Known rows, with every way that one mark hangs from another:
j_449[j_266]: [  8.0 -16.7  18.3  -7.3   6.6  14.0 -16.9 -14.2   6.5  15.0  -3.7  -9.1
  -9.2 -22.3  13.0  47.7   5.4   8.8]
j_266[j_278[j_449] j_301]: [ 17.0  16.3  -3.3   3.8  -3.3   1.1  10.8 -26.8 -33.9   8.6  -1.5   9.8
 -22.4 -22.5  31.7  -3.8  21.9 -24.7]
j_753[j_278]: [-19.9 -23.7  14.8  14.3  10.0   4.1 -20.9 -10.7 -21.1   7.3 -20.1  -3.4
 -19.1 -24.7   7.4   6.9   1.8  19.9]
j_301[j_266]: [-23.3 -11.9  17.1   1.3  24.0  -4.0  -0.4 -17.6  -6.2 -10.7   5.4 -11.2
 -22.6 -16.8   0.7   9.6 -10.2   7.4]
j_301[j_278[j_144 j_266] j_753]: [-44.2 -17.5 -31.3  14.0   0.5 -19.4  34.7 -11.9 -28.0   3.3  21.2  -0.9
 -12.7  -2.7 -13.2 -13.6   1.5  -5.7]
j_278[j_144[j_449] j_266[j_301]]: [ -5.3   4.5  -3.0  -0.4   1.2 -19.8   3.7 -20.2  -0.8  29.9   3.8 -25.0
  14.4 -21.0   4.7  -1.6   7.0 -39.8]
j_144[j_449]: [ -6.8 -24.0  32.9 -29.9   5.9  -9.2 -20.8 -31.4   8.3  17.2   0.6 -31.9
 -13.6  -9.5  -4.7  27.9  -0.6 -20.9]
j_449[j_266[j_301[j_753]] j_278[j_144]]: [ 13.7   2.7   2.4  13.5  -8.7  13.6  10.2  -4.9 -12.9   7.4   4.2  29.9
   6.5  -9.9  12.8  32.8   5.2  14.1]
j_301[j_278[j_144 j_266 j_449] j_753]: [-60.4  -1.6 -33.9  10.5   1.3 -25.4  39.2 -14.3 -20.1  12.4  34.7 -13.9
 -20.2   7.7  -7.2 -22.1   3.4 -18.7]
j_144[j_449[j_266[j_301] j_278]]: [ 41.0 -28.0  30.6 -24.6   1.0  15.5 -37.0 -15.7  20.5  18.2  -8.6  12.2
  -2.2 -13.4  17.0  57.6   2.0  13.4]
j_144[j_449[j_266[j_278 j_301]]]: [ 48.0 -21.9  22.8 -20.1   1.3  10.2 -13.7 -20.6  12.1  13.0  -7.6  17.3
 -16.2 -32.6  28.3  34.7  14.9 -13.8]
j_449[j_266[j_301[j_753[j_278[j_144]]]]]: [  1.7  -2.3   1.8  34.4   7.1  17.9  22.0   1.0 -13.7  -1.3  -5.2  14.1
  -1.2 -36.6  20.2  11.7  11.1  12.8]
j_753[j_278[j_144 j_266[j_301] j_449]]: [-36.6  17.6 -19.8  36.0   5.9  -9.4   4.1  -6.4 -17.4  28.7  -3.6 -11.3
  -0.3 -21.8  19.9 -29.1   8.2 -11.0]
j_753[j_278[j_144]]: [-41.6 -11.3  10.2  22.7   1.7  -2.8  -8.6 -11.8 -27.0  21.0  -9.4   1.9
 -14.4 -17.1   5.5 -13.8   4.6   1.7]
j_449[j_278[j_266[j_301]]]: [ 22.2  -4.7 -11.0   1.2  -0.9   0.3 -22.9 -14.1 -21.5  13.8 -12.9   6.4
  10.3 -12.9   8.7  31.7  -0.4  19.6]
j_753[j_278[j_144 j_266[j_301]]]: [-20.0   1.6 -16.1  38.7   4.2  -4.0  -1.5  -3.0 -26.4  19.2 -15.3   2.6
   6.3 -33.1  15.1 -19.9   7.6   3.8]

Rows:
[-20.3  27.3  -0.5  17.2  -1.5   2.2  34.5 -12.7  -6.2  15.9  21.0 -15.2
  -3.1 -11.8  18.2   5.4  14.3 -29.2]	j_278[j_144 j_449[j_266[j_301[j_753]]]]
[-22.8 -13.3  14.7   8.6  13.6  13.0 -22.7  -5.5   7.8  20.2  -6.4  -7.8
 -23.2 -19.0  22.4  17.5   5.2  18.8]	j_753[j_278[j_449[j_266]]]
[-38.7 -23.4  24.2   3.0   2.7  -9.1 -16.7 -18.2  -5.4  28.3  -7.6  -5.7
 -16.2 -12.7   1.6  -9.5   2.8 -10.3]	j_753[j_278[j_144[j_449]]]
[-16.5 -10.8   3.1   3.3  19.1 -10.5  36.7 -17.0 -21.1 -25.3   7.0  21.9
 -35.0 -15.3  -1.3  -3.2  -7.5   5.0]	j_301[j_266[j_278] j_753]
[-10.9  33.4 -14.0  17.0  -9.7 -12.4  53.3 -23.8 -42.4   5.6  16.6  14.4
 -15.2 -13.6  19.0 -26.3  22.2 -43.1]	j_266[j_278[j_144 j_449] j_301[j_753]]
[-53.1  24.6 -15.8   3.3  -1.0 -27.1   9.5 -20.9  -5.4  42.4  20.8 -36.2
   0.3   2.5   2.7  -8.0   4.2 -41.5]	j_278[j_144 j_266 j_449]
[  2.6 -28.1  13.5 -35.9   3.4 -15.0 -39.9 -24.0  14.6  29.5  -2.8 -11.5
  -1.1   4.5  -6.3  39.8 -11.1   1.9]	j_144[j_449[j_278[j_266]]]
[  5.7 -14.1  -8.6  21.7   0.3  15.2  28.6  -4.1 -18.4  -8.3  13.4  18.9
 -10.7 -27.7  16.9  10.7  15.5   7.4]	j_449[j_266[j_301[j_278[j_144] j_753]]]
[-36.5 -13.0  -4.1   2.4  -3.5  -0.5   1.8 -15.1  -2.0  26.3  29.0   3.6
 -30.4   0.1  15.6  -2.0  12.9  -8.6]	j_301[j_278[j_144 j_449[j_266]]]
[  5.7  -6.3   7.0  -1.8  -9.7   2.7  -2.2 -19.6  -8.1  26.7   2.1  30.6
 -19.4 -17.9  22.4  17.8  17.5 -14.3]	j_449[j_266[j_278[j_144]]]
[-15.5  -9.1  -2.3  18.9   6.2 -10.3  -9.2  -9.6  -4.0  26.9 -13.0  -5.8
   4.3 -30.3   9.6 -15.4   4.0 -10.3]	j_753[j_278[j_144[j_449] j_266[j_301]]]
[-57.3 -21.8  19.8  15.4  25.2 -14.1  27.2  -9.3   3.4 -10.6   9.1   2.3
 -24.2 -11.9 -10.8 -21.1 -17.7   5.7]	j_301[j_266 j_753[j_278[j_144[j_449]]]]
[-47.5  -4.9 -13.4  28.1   6.9 -15.7  23.4  -5.2 -21.8   9.1  -4.0  -8.3
  -1.2 -16.4  -8.1 -11.2  -5.0   3.2]	j_301[j_753[j_278[j_144 j_266]]]
[-13.5   5.3  -0.2  28.2  12.7   5.6  26.2  -8.4 -30.0 -12.5  -6.0 -11.8
 -11.8 -25.6  13.4  -3.6   6.1   6.0]	j_266[j_301[j_753[j_278[j_449]]]]
[-30.8  -6.4   2.4 -16.1   0.7 -28.6  -5.1 -25.4   9.2  39.9   8.8 -29.5
   5.4  -4.3  -7.7   5.0  -0.6 -40.3]	j_278[j_144[j_449] j_266]
[-17.9 -39.9  12.7 -14.7  -3.4  -2.3 -12.5 -16.9   9.4  22.4  19.5   8.3
 -25.8  -6.3   6.7   9.0   8.5  -8.8]	j_301[j_278[j_144[j_449[j_266]]]]
[ 37.2  -9.3   8.2   4.0   0.9  22.2  -3.1  -4.5  -9.0  -6.0  -6.1  24.0
   3.4 -16.1  15.0  53.3   0.5  34.3]	j_449[j_266[j_301[j_753]] j_278]
[ -5.7  10.2 -20.5  14.4  -8.1 -12.3  15.2 -11.1 -29.9  12.9   1.6  11.7
  16.5  -3.4  -1.4   9.3  -1.1   1.4]	j_449[j_278[j_144 j_266[j_301[j_753]]]]
[-29.0   6.1 -17.2  22.7  -0.9  -4.5  46.6 -15.8 -39.8  -7.4  24.4  -1.3
 -19.6  -9.2   8.5 -24.1  16.2 -18.2]	j_266[j_301[j_278[j_144 j_449] j_753]]
[  1.7  -6.5   2.4  30.0  11.1  10.2  20.9  -6.5 -37.7 -20.5 -17.3  -1.8
  -7.1 -34.7   9.6   2.6   6.5  16.6]	j_266[j_301[j_753[j_278]]]
